Each row was made from one walk, in order. Every step used is in the known rows, and no mark comes twice. Write each row's walk.
Known rows:
zolitus/nakat/gune/fofo: [ 1.994  2.888 -0.260  1.330 -1.372 -5.495  2.394 -1.259  1.236  3.450
 -0.077  0.098 -1.098  3.020  2.438  5.354  3.463  1.151  0.973 -1.453
  1.014 -5.240 -2.153 -5.603  0.327  2.736 -2.041]
mevo/sital/difofa: [ 0.474 -0.826  1.470  0.531  0.428 -4.397 -0.262  0.919 -1.569  3.408
  1.786  2.618  1.087  2.461  0.689  0.905  2.612  0.120  1.497 -5.608
 -1.218 -4.467 -1.207 -2.236  0.542 -0.443 -2.775]
felun/fofo/gune/nakat/zolitus: [-0.156 -1.402  0.515 -2.351  5.141 -3.332  1.766 -1.608 -0.541 -2.313
 -3.259  0.595 -0.491  0.949  3.545  1.889  1.773 -1.069 -0.207 -4.437
 -1.987 -1.224 -0.635 -3.581  3.016 -3.005 -3.013]
felun/fofo/sikipig/sital/difofa/notuz: [ 2.234 -2.944  0.965 -2.268  4.311 -3.931  3.522 -0.342 -1.196  1.204
  0.404 -2.443  1.395 -2.171  0.914  0.446  2.238 -3.996  3.340 -6.531
 -1.480 -1.371  1.268 -0.969  3.702 -0.045 -2.981]
zodeb/gune: [ 3.004  0.645  1.005 -0.881  0.322 -1.740  0.661 -1.585  1.111  0.729
  0.855  4.189  1.877  0.662  3.930  2.352  1.936  0.693  0.129 -4.418
 -1.105 -4.580 -1.913 -1.277  2.517 -0.763  0.863]
difofa/sital/sikipig: [ 0.418  0.340  2.769 -0.482  2.373 -4.092  1.537 -0.386  2.966 -2.727
  1.274  0.865 -0.443  3.321  3.567  1.373  2.121  0.826 -0.513 -4.752
  0.174 -4.229 -0.205 -2.509  2.610 -2.711 -2.685]
felun/fofo/sikipig/bevu: [ 0.457 -1.988  2.214  1.206  2.000 -2.040  2.628 -2.528  0.941 -2.064
  0.638  2.016  0.996 -1.425  4.044 -0.804  3.652 -0.113  2.536 -3.933
  1.473 -2.569 -3.415 -4.396  3.689  0.498 -0.474]
bevu/sikipig: [ 0.910  0.850  3.777 -0.199  2.703 -3.178  0.231 -1.492  2.033  0.101
 -0.567  2.047 -1.391  2.419  2.429 -0.673  1.521 -0.099  2.161 -4.186
  0.126 -3.538  0.779 -3.577  2.402 -1.323 -2.368]
zodeb/gune/fofo/felun: [ 6.235 -1.279 -0.761 -2.909 -2.250 -3.027  2.077 -2.035  1.605  3.642
  2.962  5.715  2.476  1.851  3.223  1.730  1.349  1.743  0.878 -2.165
  0.452 -6.522 -2.617 -1.466  4.062  0.604  1.712]
kemop/difofa: [ 3.159 -0.077  2.415 -1.231  1.736 -3.975 -1.434 -2.221  1.504  1.789
  0.520  1.700  0.882  3.819  1.718 -0.149 -1.146  2.278  1.879 -6.390
 -1.963 -4.186 -1.887 -4.088  2.563 -0.751 -4.579]
fofo/sikipig: [ 1.296 -1.532  1.007 -0.457  1.580 -2.516  1.655 -0.066  1.335 -0.367
  1.995  1.557 -0.857  0.207  2.927  0.266  3.528  0.651  0.221 -6.539
  1.477 -5.699 -1.458 -3.321  3.775 -2.892 -0.811]
mevo/sital/difofa/notuz: [ 1.329 -1.301  2.249 -0.146  1.905 -4.446  0.482  1.562 -0.753  3.138
  1.212  1.502  1.057  2.928  0.717  0.009  1.470 -1.157  2.748 -4.947
 -1.780 -2.927  0.625 -2.647  1.105 -0.465 -4.962]
mevo/sital: [-0.295 -0.399  2.483  0.397  1.824 -3.122  0.792  0.059 -0.221  1.524
  1.955  3.742  0.887  3.489  0.812  2.315  3.570 -1.121  1.539 -6.564
 -0.887 -2.736 -2.407 -3.410  1.355 -0.925 -1.593]
notuz/difofa/sital/sikipig: [ 0.337 -0.569  2.983 -0.013  3.377 -4.943  1.660 -2.449  4.373 -0.769
  0.808 -0.488 -2.297  5.061  3.214  1.027  0.135  0.741  0.192 -3.866
  0.170 -5.061  0.685 -1.945  2.433 -1.366 -2.582]
notuz/difofa/sital/sikipig/fofo/felun: [ 4.092 -2.027  1.528  1.572  0.581 -3.159  2.912 -4.934  6.280  1.141
  3.354  2.330  0.421  3.011  3.138  0.947 -0.635 -0.660  1.106 -4.245
  1.409 -5.556  1.299 -2.887  2.952 -0.860 -3.442]
zolitus/nakat/gune/zodeb: [ 2.833  2.305  0.599  1.546 -1.636 -4.594  2.982 -0.114  2.733 -0.925
 -1.987 -0.018 -2.467  2.224  3.241  5.992  3.853 -0.705  1.242 -0.662
 -1.030 -5.155 -2.213 -7.027 -1.082  3.900 -1.076]
felun/fofo/gune/zodeb: [ 1.752 -0.743  0.381 -3.772  6.164 -4.092  2.867 -0.243  0.605 -3.877
 -3.301  3.798 -0.011  2.295  4.093  0.581  2.748 -1.558  2.268 -1.378
 -0.651 -3.575 -1.061 -4.839  4.420  1.589 -0.806]
zodeb/gune/fofo/sikipig: [ 3.135  0.453  0.194 -2.614  0.819 -3.389  2.789 -1.359 -0.174  1.394
  2.629  2.092  1.212  1.348  4.310  1.077  3.418  0.331  0.036 -4.827
 -0.355 -8.186 -3.435 -0.666  4.239 -0.544  2.765]
sikipig/sital: [ 1.443  0.066  1.278 -0.876  1.291 -3.763  1.332 -2.259 -0.246  1.078
  1.820  1.886  1.290  1.030  0.540  3.653  2.836 -1.970  1.327 -6.983
 -1.641 -0.273  0.315 -1.456  2.052  0.634 -1.483]
felun/fofo/gune/nakat: [-0.770 -1.715  0.566 -3.065  5.231 -4.249  0.061 -1.861  0.314 -2.290
 -3.324  2.810  0.884  1.321  3.231  1.291  1.691 -0.032  0.172 -5.640
  1.163 -2.126 -0.522 -3.506  5.537 -1.060 -2.910]
mevo/sital/sikipig/fofo/gune: [ 0.711  0.880  1.935  2.634  4.946 -3.736  1.066 -0.781  1.363 -0.532
  1.464  4.282  3.737  4.099  2.843  1.755  3.942 -4.913  1.734 -9.092
 -0.651 -6.067 -0.524 -2.405  1.638 -3.757 -2.686]
bevu/sikipig/fofo/gune/nakat: [ 0.510  1.835  2.420 -0.033  4.282 -4.038 -0.911 -4.393  2.353 -1.248
 -1.933  2.664  0.994  2.023  3.637 -0.606  0.913 -2.339  1.101 -7.294
 -0.010 -3.827  2.311 -3.409  4.194 -1.128 -4.634]
mevo/sital/sikipig: [-0.712 -0.458  3.959  1.696  2.349 -4.293  0.915  1.041  0.704 -1.003
  1.756  2.230  1.065  5.116  1.600  2.644  3.752 -2.468  1.208 -7.468
 -0.971 -5.399 -1.905 -2.118  0.471 -3.059 -1.251]
felun/fofo/sikipig/sital: [ 0.565 -2.248  1.233 -1.771  4.117 -2.540  3.875 -1.932 -0.776 -0.547
  1.056 -0.280  1.113 -1.585  0.868  2.744  4.261 -3.890  2.181 -8.038
 -0.479 -1.356 -1.687 -1.906  4.079 -0.645  0.427]
bevu/sikipig/fofo/gune: [ 2.373  2.212  1.750  0.697  5.200 -2.498  0.385 -3.273  2.814  0.396
 -0.918  4.313  1.318  1.538  3.562 -1.616  1.714 -2.749  2.613 -5.688
  0.563 -4.242  2.052 -3.740  3.594 -2.033 -3.907]
nakat/gune: [ 1.469  1.753  1.117  1.782 -0.886 -2.148  1.976 -0.631  2.154  1.265
  1.792  3.605 -1.282  1.618  2.734  3.928  2.931 -0.473 -0.254 -2.925
 -0.859 -3.665 -1.037 -4.600  0.468 -1.593 -1.622]
gune/nakat/zolitus: [ 0.028 -0.334  2.197 -0.572  0.116 -3.749  0.855 -1.793 -0.462 -1.558
  0.019 -0.133 -1.400  2.051  3.048  2.858  1.404  0.523 -1.465 -4.580
 -3.175 -1.673 -0.196 -3.152  0.583 -1.823 -3.046]

Write each row's walk:
[ 0.954  1.818  2.783  1.282  2.238 -3.230  2.229 -3.073  2.616 -2.587
  2.445  1.850  1.907  2.386  4.240  1.586  1.967 -1.175 -0.132 -5.375
 -0.469 -3.790  0.900 -2.854  2.256 -1.290 -3.890]
difofa/sital/sikipig/fofo
[ 3.069 -0.992  0.081 -3.245  1.885 -6.694  3.135 -0.523 -1.848  3.314
  3.078 -2.277  0.804  1.150  0.790  0.134  2.187 -2.263  2.470 -5.855
 -1.820 -4.057  1.723 -0.090  3.471  1.289 -2.997]
gune/fofo/sikipig/sital/difofa/notuz
[ 2.878  0.070  0.019 -2.843  3.592 -4.762  1.444  0.419  1.682 -2.789
 -1.604  4.239 -0.660  3.292  3.903  0.546  2.824 -0.407  1.165 -2.675
 -0.717 -5.250 -0.261 -4.410  3.546  0.682 -1.179]
fofo/gune/zodeb
[ 2.791  0.346  3.164 -0.998  3.073 -5.242  0.732 -1.044  0.582  2.527
 -0.511 -1.625  0.075  1.084  0.200 -0.747  0.153 -3.600  4.169 -5.186
 -2.838 -0.886  4.286 -0.708  1.617  0.560 -4.854]
bevu/sikipig/sital/difofa/notuz
[ 4.266 -1.142  1.363  1.149 -0.507 -2.395  2.803 -2.919  4.973 -0.820
  3.855  3.701  2.251  1.251  3.534  1.294  1.243 -0.627  0.354 -4.989
  1.432 -4.552  0.515 -3.408  3.137 -2.213 -3.611]
difofa/sital/sikipig/fofo/felun
[ 1.344  1.583  3.135  2.589  1.604 -3.365  1.283 -2.786  1.528 -2.181
  2.007  2.930  2.794  2.348  4.007  1.702  2.248 -1.693  0.429 -5.970
 -0.259 -5.284  1.192 -2.511  1.310 -1.382 -3.102]
sital/sikipig/fofo
[ 2.140  1.767  0.215  3.033 -1.414 -3.269  1.427 -0.693  2.923  2.359
 -0.841  0.399 -1.374  0.738  2.468  5.686  3.436  0.644  0.809 -3.303
  1.305 -4.283 -1.792 -5.993 -0.471  0.403 -2.571]
zolitus/nakat/gune
[ 1.168  0.425  1.806 -1.718 -0.536 -3.308 -0.654 -2.760  0.686 -0.890
 -0.144  2.709  1.613  1.212  3.945  3.307  1.255  1.014 -1.420 -6.012
 -1.613 -4.131 -1.735 -0.818  3.136  0.051  0.184]
zodeb/gune/nakat
[ 0.662  0.548  1.505  1.115  4.946 -5.014  2.145 -4.951  3.686 -2.169
 -0.405 -1.854 -1.197  4.272  4.827  1.878 -0.331 -2.673 -1.329 -5.766
 -3.014 -4.408  1.975 -1.916  1.573 -3.229 -4.864]
notuz/difofa/sital/sikipig/fofo/gune/nakat/zolitus
[ 4.835 -1.636  0.167  1.007 -1.694 -1.323  1.533 -3.529  2.808  2.065
  3.576  6.227  2.999 -0.275  2.569  1.115  1.301  0.079  1.424 -4.736
  1.787 -3.499  0.364 -4.399  3.102 -0.195 -3.171]
sikipig/fofo/felun
[ 0.506 -0.683  1.470 -1.250  2.836 -3.729  1.403 -3.397  3.365  1.818
  1.062  0.938 -2.657  3.544  2.365  0.748 -0.072  1.957  0.615 -2.947
  0.392 -2.488  0.104 -3.317  3.366  0.562 -3.011]
notuz/difofa/sital
[ 1.150  0.246  3.717  3.476 -0.303 -4.564  0.292 -1.836  2.541 -2.954
  1.178  2.747  1.292  2.679  4.398  0.270  2.444  0.591  1.367 -3.840
  0.173 -4.166 -0.989 -2.750  0.720 -0.373 -1.887]
sital/sikipig/bevu
[ 4.161  0.967 -1.248  0.320 -0.606 -6.990  4.099 -0.117  0.239  5.412
  1.026 -5.377 -0.671  0.105  0.701  4.507  3.532 -3.161  2.745 -4.866
 -1.008 -5.196  0.299 -2.675  0.473  2.368 -3.148]
zolitus/nakat/gune/fofo/sikipig/sital/difofa/notuz
[ 1.512  1.413  0.206  0.053 -0.423 -3.852  4.049 -0.294  0.851  1.848
  3.547  1.530 -1.952  2.457  3.029  2.658  4.398 -0.708 -0.325 -3.395
 -0.162 -7.284 -2.564 -4.066  2.274 -1.455  0.421]
nakat/gune/fofo/sikipig
[ 1.318  2.577  3.792  1.717  2.588 -2.274  0.863 -4.144  1.773  0.316
  0.544  2.994  1.125  1.536  3.080 -0.614  1.287 -2.041  2.534 -4.731
 -0.553 -3.099  1.678 -3.944  2.183  0.059 -3.468]
bevu/sikipig/fofo
[ 2.545  1.211 -0.596  0.317  3.553 -2.438  0.676 -2.918  1.602  0.654
  0.642  5.629  2.864  0.753  3.822  0.404  2.315 -1.093  1.072 -6.007
  0.824 -3.891  1.085 -3.705  3.798 -1.429 -3.768]
sikipig/fofo/gune
[ 4.366 -2.076 -0.247 -2.552 -1.546 -4.346  1.926 -1.472  1.532  3.050
  3.242  4.911  0.652  3.024  1.969  0.596  1.423  2.537  1.335 -2.204
  1.979 -5.096 -0.982 -3.606  4.136  0.641 -1.588]
gune/fofo/felun
[ 2.022  0.793  2.418 -0.405  1.520 -5.083  0.028 -1.583 -0.171  2.688
  0.125 -0.628  0.028  0.797  0.202  0.188  1.204 -2.277  2.825 -5.915
 -2.318 -2.444  2.362 -0.236  1.151  0.688 -2.663]
bevu/sikipig/sital/difofa
[ 2.500  1.706 -1.088  0.903 -0.771 -5.594  4.357 -1.567  0.583  3.815
  1.801 -3.282 -0.925  0.741  0.747  6.850  5.727 -3.154  1.613 -6.378
 -0.146 -5.049 -2.765 -3.459  0.805  1.927  0.167]
zolitus/nakat/gune/fofo/sikipig/sital
[ 1.244 -0.504  0.721 -2.265  1.604 -4.700  2.699 -0.819 -0.337  0.768
  2.781  1.397 -0.585  2.466  2.943  0.054  3.552  1.064  0.412 -4.810
  1.254 -6.764 -1.766 -2.917  4.436 -0.663 -0.448]
gune/fofo/sikipig
[ 2.874  1.749  1.449  0.246  4.079 -5.116  2.409 -1.336  2.371 -5.232
 -0.529  3.721  1.937  3.890  5.452  0.891  2.956 -3.635  1.196 -4.279
 -1.455 -7.357  1.219 -3.423  2.212  0.086 -2.082]
sital/sikipig/fofo/gune/zodeb
[ 0.279 -0.899  0.189 -2.244  2.819 -4.984 -1.279 -1.293  1.488 -1.315
 -1.462  3.245  0.130  2.337  3.164  1.317  1.658  1.015 -0.876 -6.960
  1.072 -3.791  0.358 -3.018  4.756 -2.071 -3.299]
fofo/gune/nakat
[ 0.710  1.553  1.432  0.546  3.848 -4.145  2.166 -2.998  2.422 -4.021
  0.066 -0.571  0.566  2.405  5.230  2.152  1.680 -2.602 -1.941 -6.545
 -3.045 -3.424  1.243 -2.427  1.695 -4.654 -5.128]
difofa/sital/sikipig/fofo/gune/nakat/zolitus
[ 5.049 -0.122 -0.305 -3.572  1.064 -5.469  3.266 -0.948 -1.748  3.876
  2.860 -1.607  2.650  0.009  2.143  1.135  2.187 -3.067  2.053 -5.926
 -3.470 -5.581  0.070  2.141  3.384  1.275  0.257]
zodeb/gune/fofo/sikipig/sital/difofa/notuz
[ 0.778  1.083  3.016  1.785  3.327 -4.052  2.337 -5.111  3.993 -0.668
  1.984  0.602  0.023  4.171  3.810  1.291 -0.035 -1.163  0.600 -4.521
 -0.469 -4.746  1.687 -2.408  2.061  0.020 -3.825]
notuz/difofa/sital/sikipig/fofo
[ 2.639  2.113  1.164 -0.859  4.852 -4.991  3.277 -1.735  3.584 -5.515
 -0.116  2.596  1.129  3.756  5.712  0.874  2.770 -3.095  0.499 -3.751
 -1.783 -5.931  0.788 -3.773  3.141  0.077 -2.930]
difofa/sital/sikipig/fofo/gune/zodeb
[ 3.024  2.844  2.152 -0.715  5.109 -3.968  1.931 -2.719  2.675 -2.787
 -1.989  3.881  0.453  3.034  4.444 -1.300  2.093 -3.858  3.135 -3.106
 -1.726 -5.252  1.793 -4.830  3.104  1.495 -2.560]
bevu/sikipig/fofo/gune/zodeb
